Each row comes from the steps of one path. Every step used is in the known rows, and no mark comes twice. Write the path behind each row, first mark first.
Known rows:
u-c-t: [-0.14  4.13  0.28  2.16 -1.93  3.00 -0.55  2.22 -1.26 -2.16  1.51  0.22
  1.72  0.24  0.35 -0.64  1.91  0.06  1.34 -1.70  0.22 -0.11 -0.13 -2.38]
e-c: [-0.65  0.36  0.87 -0.73  0.03  0.56  1.13 -0.37 -1.89 -0.63 -1.14  0.86
  1.85  2.44 -0.18 -0.20  0.92 -0.61  0.91 -0.15 -1.57 -0.82 -0.21  0.53]
c-j: [ 1.59  1.69  1.02 -0.21  0.34  0.79  0.07 -0.70 -1.05 -1.59  1.14  1.91
  1.31 -0.31 -0.83  0.51  1.14 -1.06  0.39 -1.12  2.02 -1.59 -0.37 -1.49]
d-t: [-0.69  2.16 -0.23 -0.19  1.25 -0.66  0.45 -0.04  0.02 -1.68  2.52 -0.27
  1.60  2.94 -0.74 -1.11  2.34 -2.18  1.51 -1.63  0.55 -1.08  2.13 -0.88]
u-c-t-d-h: [-1.00  5.02 -1.22  1.43 -0.73  2.01 -2.04  0.62 -1.00 -1.63  1.61 -1.41
  3.89  2.95  1.38 -3.01  2.13 -0.49  2.05 -2.90  0.06 -0.72  1.01 -4.96]
e-c-j-k: [ 1.16  0.27  0.35 -1.30  0.92  0.78 -0.78 -0.94 -1.74 -0.05  1.00  1.94
  3.66  1.64 -2.85  0.26  1.20  0.03  0.01  0.75  1.65 -2.10 -1.92  0.11]
h-d-x-c: [-0.60  3.32 -0.09 -2.69 -0.49  0.58  1.09  0.88  1.02 -1.43  1.35  2.13
  0.16  3.21  1.32 -2.62  2.47 -0.77  1.89 -1.21 -3.02 -1.75  0.87 -2.08]
e-d: [-1.08  1.60  0.53  0.94  2.07 -0.37  2.66 -1.10 -1.58 -0.55 -0.19 -0.52
 -0.46  1.88 -0.99 -0.52 -0.28 -1.73  0.88 -1.92  0.94 -1.05  1.48 -1.34]
c-j-k: [ 1.85  1.38 -0.41 -0.33  0.95  0.66 -1.05 -0.37 -1.04 -1.07  2.59  0.33
  2.65  0.08 -2.92  0.42  1.19 -0.48  0.12  0.37  3.64 -1.64 -1.18 -0.96]
r-d: [-0.14  2.23  1.09 -1.59  2.22 -0.55  2.27 -0.92 -2.00 -1.06  0.99 -1.12
  0.72  1.55 -0.86 -0.77  1.16 -1.08  1.91 -0.98 -0.71  0.31  0.35 -0.54]
h-d-x: [-1.75  2.78 -0.61 -3.09  1.59 -0.10  2.31 -0.43  0.05 -0.75  1.05  0.88
  0.88  2.77 -0.93 -1.74  1.64 -1.55  1.99 -0.28 -1.55 -1.35  1.22 -3.54]
d-t-c: [-1.00  3.37 -0.07  0.12  2.19 -0.54  0.59 -1.67 -0.68 -1.34  2.71  0.98
  1.05  2.66 -1.37 -1.96  2.59 -2.20  2.04 -2.87 -0.37  0.57  2.23  0.69]
u-c-e-d-x: [-3.62  4.27  1.14  0.98  1.51  2.54  1.34  1.67  1.37 -1.70 -0.27  2.96
 -1.45  4.45 -0.20 -2.92  1.86 -1.63  1.30 -1.30 -1.60 -0.81  1.17 -3.96]
e-c-u: [-0.62  0.37  1.19  0.13  1.62  0.13  0.92 -1.51 -0.15 -1.34 -1.54  2.21
  1.75  0.70 -1.12  1.70  1.32 -0.24 -0.34  0.12 -1.31 -0.72  0.38 -1.17]
h-d: [-1.07  1.97 -0.46 -0.29  1.10  0.00  2.91 -1.76 -2.33 -0.59  0.82  0.19
  0.82  0.58 -0.95 -0.26  0.00 -0.92  1.45 -0.73  0.15 -0.77  0.60 -2.75]
u-c-j-k: [ 1.77  2.47 -0.17  1.64 -0.20  3.47 -2.29  0.29 -0.73 -0.73  0.89  1.27
  2.70  0.04 -1.87 -0.14  1.60 -0.27  0.59  0.85  2.92 -1.72 -1.94 -1.70]
m-d-t-c-j-k: [-1.21  3.55 -1.63 -0.53  3.92  0.33 -1.84 -3.53  0.81 -0.90  5.98  0.51
  2.31  1.52 -4.07 -1.57  1.24 -2.44  1.76 -2.14  3.33  0.30 -1.09 -1.69]
t-c: [-0.27  2.42  0.46  0.63  1.07  0.61  0.94 -1.44 -2.06 -1.37  0.56  0.55
  0.45  0.83 -0.94 -0.97  1.18 -0.98  1.79 -1.81 -0.60  1.04  0.79  0.83]
j-k: [ 0.58  0.84 -1.21  0.21  0.75  0.26 -0.36  0.56 -1.30 -1.35  1.85 -2.28
  2.38  1.42 -2.19 -0.42  0.97 -0.38  0.92  0.87  2.02 -0.56 -0.16  0.03]
u-c: [ 0.04  2.61  0.36  2.37 -1.08  3.23 -0.49  0.71 -0.90 -1.36 -1.32  0.27
  0.88  0.89  0.85 -0.63  1.48 -0.91  1.73 -0.07 -0.19 -0.58 -0.23 -1.31]
e-d-t-c-u: [-2.26  3.23  0.90  1.52  5.52 -1.80  2.41 -4.03  0.76 -0.70  1.73  2.58
 -0.38  1.96 -2.87 -0.55  1.75 -2.44  0.43 -3.93  0.36  0.30  3.66 -1.72]
d-x-c: [ 0.63  2.89  0.60 -1.99 -1.49  0.89 -1.02  2.66  2.00 -2.50  1.13  1.28
  0.28  3.53  1.93 -2.72  3.59 -0.70  1.51 -1.09 -2.59 -1.40  0.88  0.04]
x-c-e-d: [-1.40  2.87  1.45  1.98  0.16  0.24  1.85  1.19 -0.27 -2.50  1.51  2.70
 -2.03  2.71  0.82 -1.80  0.41 -0.12 -0.15 -3.22 -0.63 -0.82  0.82 -1.10]
c-t-d-x: [-1.74  4.23 -0.82 -2.03  1.37 -0.44  0.62  1.63 -0.39 -1.76  3.94 -1.50
  1.44  3.55 -0.26 -2.71  1.75 -0.89  1.68 -2.80  0.13 -0.46  1.82 -3.91]

Write each row's path:
[-1.82  2.77 -0.86 -0.76  2.30 -1.02  2.61 -1.91 -1.09 -0.75  2.92  0.79
  1.50  2.56 -1.28 -1.27  1.25 -2.05  1.80 -1.79  0.22 -1.29  2.16 -2.96] -> h-d-t
[-3.80  4.37 -0.22  0.05  3.11 -0.78  3.28 -2.59 -1.62 -1.75  4.30  3.65
  0.00  2.83 -2.69 -2.43  1.41 -1.49  1.70 -3.24 -0.96  0.96  2.14 -2.69] -> h-d-t-c-e
[-2.26  3.74 -0.67 -0.56  3.05 -0.97  2.74 -3.46 -1.75 -0.32  2.92  1.73
  1.03  2.41 -2.10 -2.02  1.55 -2.08  2.40 -2.88 -0.87  0.35  2.17 -1.52] -> h-d-t-c
[-1.13  4.57 -0.50  2.76 -0.28  2.51 -0.15  1.07 -2.36 -1.39  1.94 -1.24
  1.48  1.25  0.93 -1.55  0.46 -0.34  1.57 -2.88  0.98  0.13  0.26 -3.77] -> u-c-t-d
[-2.40  2.78 -1.02 -2.30  1.70  0.98 -0.24 -0.06  2.44 -1.94  1.93 -1.46
  0.34  2.78 -0.22 -1.90  1.25 -2.46  2.47 -0.47 -0.57 -0.10 -0.32 -3.28] -> m-d-x
[-1.74  2.50 -0.09 -0.42  0.86 -0.16  1.36  0.01 -3.30 -0.63  2.17 -0.67
  2.42  2.83 -0.14 -1.03 -0.06  0.06  0.88 -2.83 -0.25 -0.32  0.24 -2.02] -> e-c-t-d
[-2.13  3.96  0.19 -1.90 -0.44  0.64  1.63  1.84  1.24 -2.77  2.55  4.15
 -0.78  3.58  0.73 -3.02  2.40 -0.13  1.17 -1.37 -3.29 -0.99  0.78 -3.26] -> h-d-x-c-e
[-1.22  4.31  1.87 -3.41  0.79  0.13  1.04  2.48  1.47 -3.22  3.04  2.85
 -0.96  4.51  0.81 -3.60  3.60 -0.34  1.63 -1.62 -4.06 -0.01  0.35 -1.04] -> r-d-x-c-e
[-2.11  3.62  1.07  1.47  1.17 -0.80  1.49  0.93  1.10 -2.47  3.77  3.10
 -1.29  4.70  0.28 -2.70  1.86 -1.33  0.37 -4.20 -0.45 -1.21  2.37 -1.31] -> x-c-e-d-t
[ 0.60  4.28  0.46 -2.27 -2.35  0.64 -1.14  4.27  1.76 -3.18  3.80  1.20
  1.28  2.72  1.27 -2.77  4.01  0.30  1.25 -2.54 -2.14 -1.25  1.00 -1.04] -> d-x-c-t
[-3.37  3.04  0.88 -1.07  2.63 -0.39  2.55  1.10  0.81 -1.95  1.42  2.14
 -1.38  4.56 -1.42 -2.56  1.39 -1.72  0.71 -1.72 -0.82 -0.86  1.95 -3.23] -> c-e-d-x
[-2.71  4.07 -0.36 -1.34 -0.28  1.59 -1.01  2.18  3.70 -3.85  3.58  1.49
 -1.25  3.65  1.47 -3.08  1.96 -0.98  1.62 -1.63 -2.34  0.15 -0.85 -3.09] -> m-d-x-c-e
[-2.54  3.25 -0.06 -3.12  1.23 -0.27  0.84  1.07 -0.95 -0.79  2.40  0.02
  2.47  4.97 -0.29 -2.64  1.77 -0.59  1.47 -2.35 -1.95 -0.77  1.02 -2.83] -> e-c-t-d-x
[-0.84  3.52  0.98 -1.26 -1.27  1.03 -0.48  3.62  2.31 -3.82  2.39  3.16
 -0.70  3.90  1.38 -3.02  3.53 -0.22  0.91 -1.35 -2.88 -0.77  0.77 -1.17] -> d-x-c-e
[-1.86  5.51 -0.52 -0.08  0.26  2.48 -0.76  2.09 -0.08 -1.49  2.31 -0.53
  1.46  3.45  0.97 -3.15  2.18 -1.01  2.25 -2.45 -0.54 -0.38  1.15 -4.49] -> u-c-t-d-x
[-2.29  3.38  0.47  0.72  4.04 -1.34  2.38 -2.96 -1.02 -0.21  2.09  1.23
 -0.29  3.62 -2.03 -2.40  1.30 -2.78  1.77 -4.11  0.21  0.09  3.09 -0.25] -> e-d-t-c
[-0.66  3.03  0.95 -1.40  0.54  0.00  0.90  1.45  1.76 -1.27  0.44  1.52
 -1.05  4.37  1.24 -2.99  2.16 -1.54  1.04 -2.38 -2.14 -2.01  1.73 -0.80] -> e-d-x-c
[-3.88  4.08  1.15 -0.81  3.52 -0.23  2.83 -0.54  0.16 -1.71  1.49  3.29
 -1.91  4.14 -2.10 -3.38  1.60 -1.62  1.38 -2.85 -1.89  0.66  2.04 -1.71] -> t-c-e-d-x
[-3.09  3.27  1.27  1.87  3.05 -0.17  3.36 -1.66 -2.15 -1.40  1.15  2.62
 -1.85  2.06 -2.14 -1.84 -0.12 -1.11  0.76 -3.37 -0.24  1.19  1.31 -0.91] -> t-c-e-d
[ 0.37  4.42 -1.00 -0.32 -1.61 -0.20 -2.04  1.33 -0.27 -2.52  3.68 -1.07
  3.29  3.34  2.52 -3.38  2.54  0.33  1.33 -4.41 -0.76 -1.11  1.35 -3.17] -> x-c-t-d-h
[-2.85  3.68 -1.01  0.21  3.07 -0.02  0.04 -3.01  0.74 -1.37  3.96 -0.56
  0.61  2.32 -1.38 -2.06  1.05 -3.01  2.84 -3.11  0.28  1.63  0.73 -1.28] -> m-d-t-c
[-2.93  3.71  0.50  0.63  2.67 -0.52  1.36 -2.13 -0.79 -1.73  0.73  2.37
  0.45  3.68 -1.56 -3.25  1.47 -1.28  1.27 -3.43 -1.25  0.49  2.03 -2.42] -> t-c-e-d-h
[-0.36  3.41 -0.22 -1.41  0.12  0.32 -0.50  1.49  0.99 -1.76  1.68 -0.15
 -0.10  4.39  2.52 -3.39  2.17 -1.22  1.70 -2.22 -1.75 -1.05  1.30 -1.35] -> t-d-x-c
[-1.79  3.03  0.77  1.33  1.01  0.61  1.50 -0.46 -1.74 -2.67  1.89  2.48
 -0.58  1.14 -1.58 -1.49  1.17 -0.30  1.07 -1.99 -0.73  1.68  0.50 -0.27] -> t-c-e
[-1.00  3.08  0.79 -2.12  3.38 -1.59  1.84 -1.19 -0.80 -1.12  3.27 -0.68
  1.37  3.46 -1.30 -1.77  2.62 -2.23  2.24 -2.04 -0.63 -0.19  1.78 -0.68] -> r-d-t
[-0.77  4.37  0.99 -1.61 -0.44 -0.20  0.75  3.08  1.31 -2.00  3.34  1.55
 -0.04  3.67  0.72 -3.13  2.91 -0.46  0.87 -3.88 -1.60 -1.73  1.80 -1.84] -> e-d-x-c-t
[-2.59  3.77  0.31  0.70  2.12 -0.25  1.05 -0.87 -0.44 -2.72  4.07  2.89
  0.12  3.15 -2.01 -2.29  2.59 -1.49  1.48 -3.14 -0.62  1.16  2.09 -0.58] -> d-t-c-e
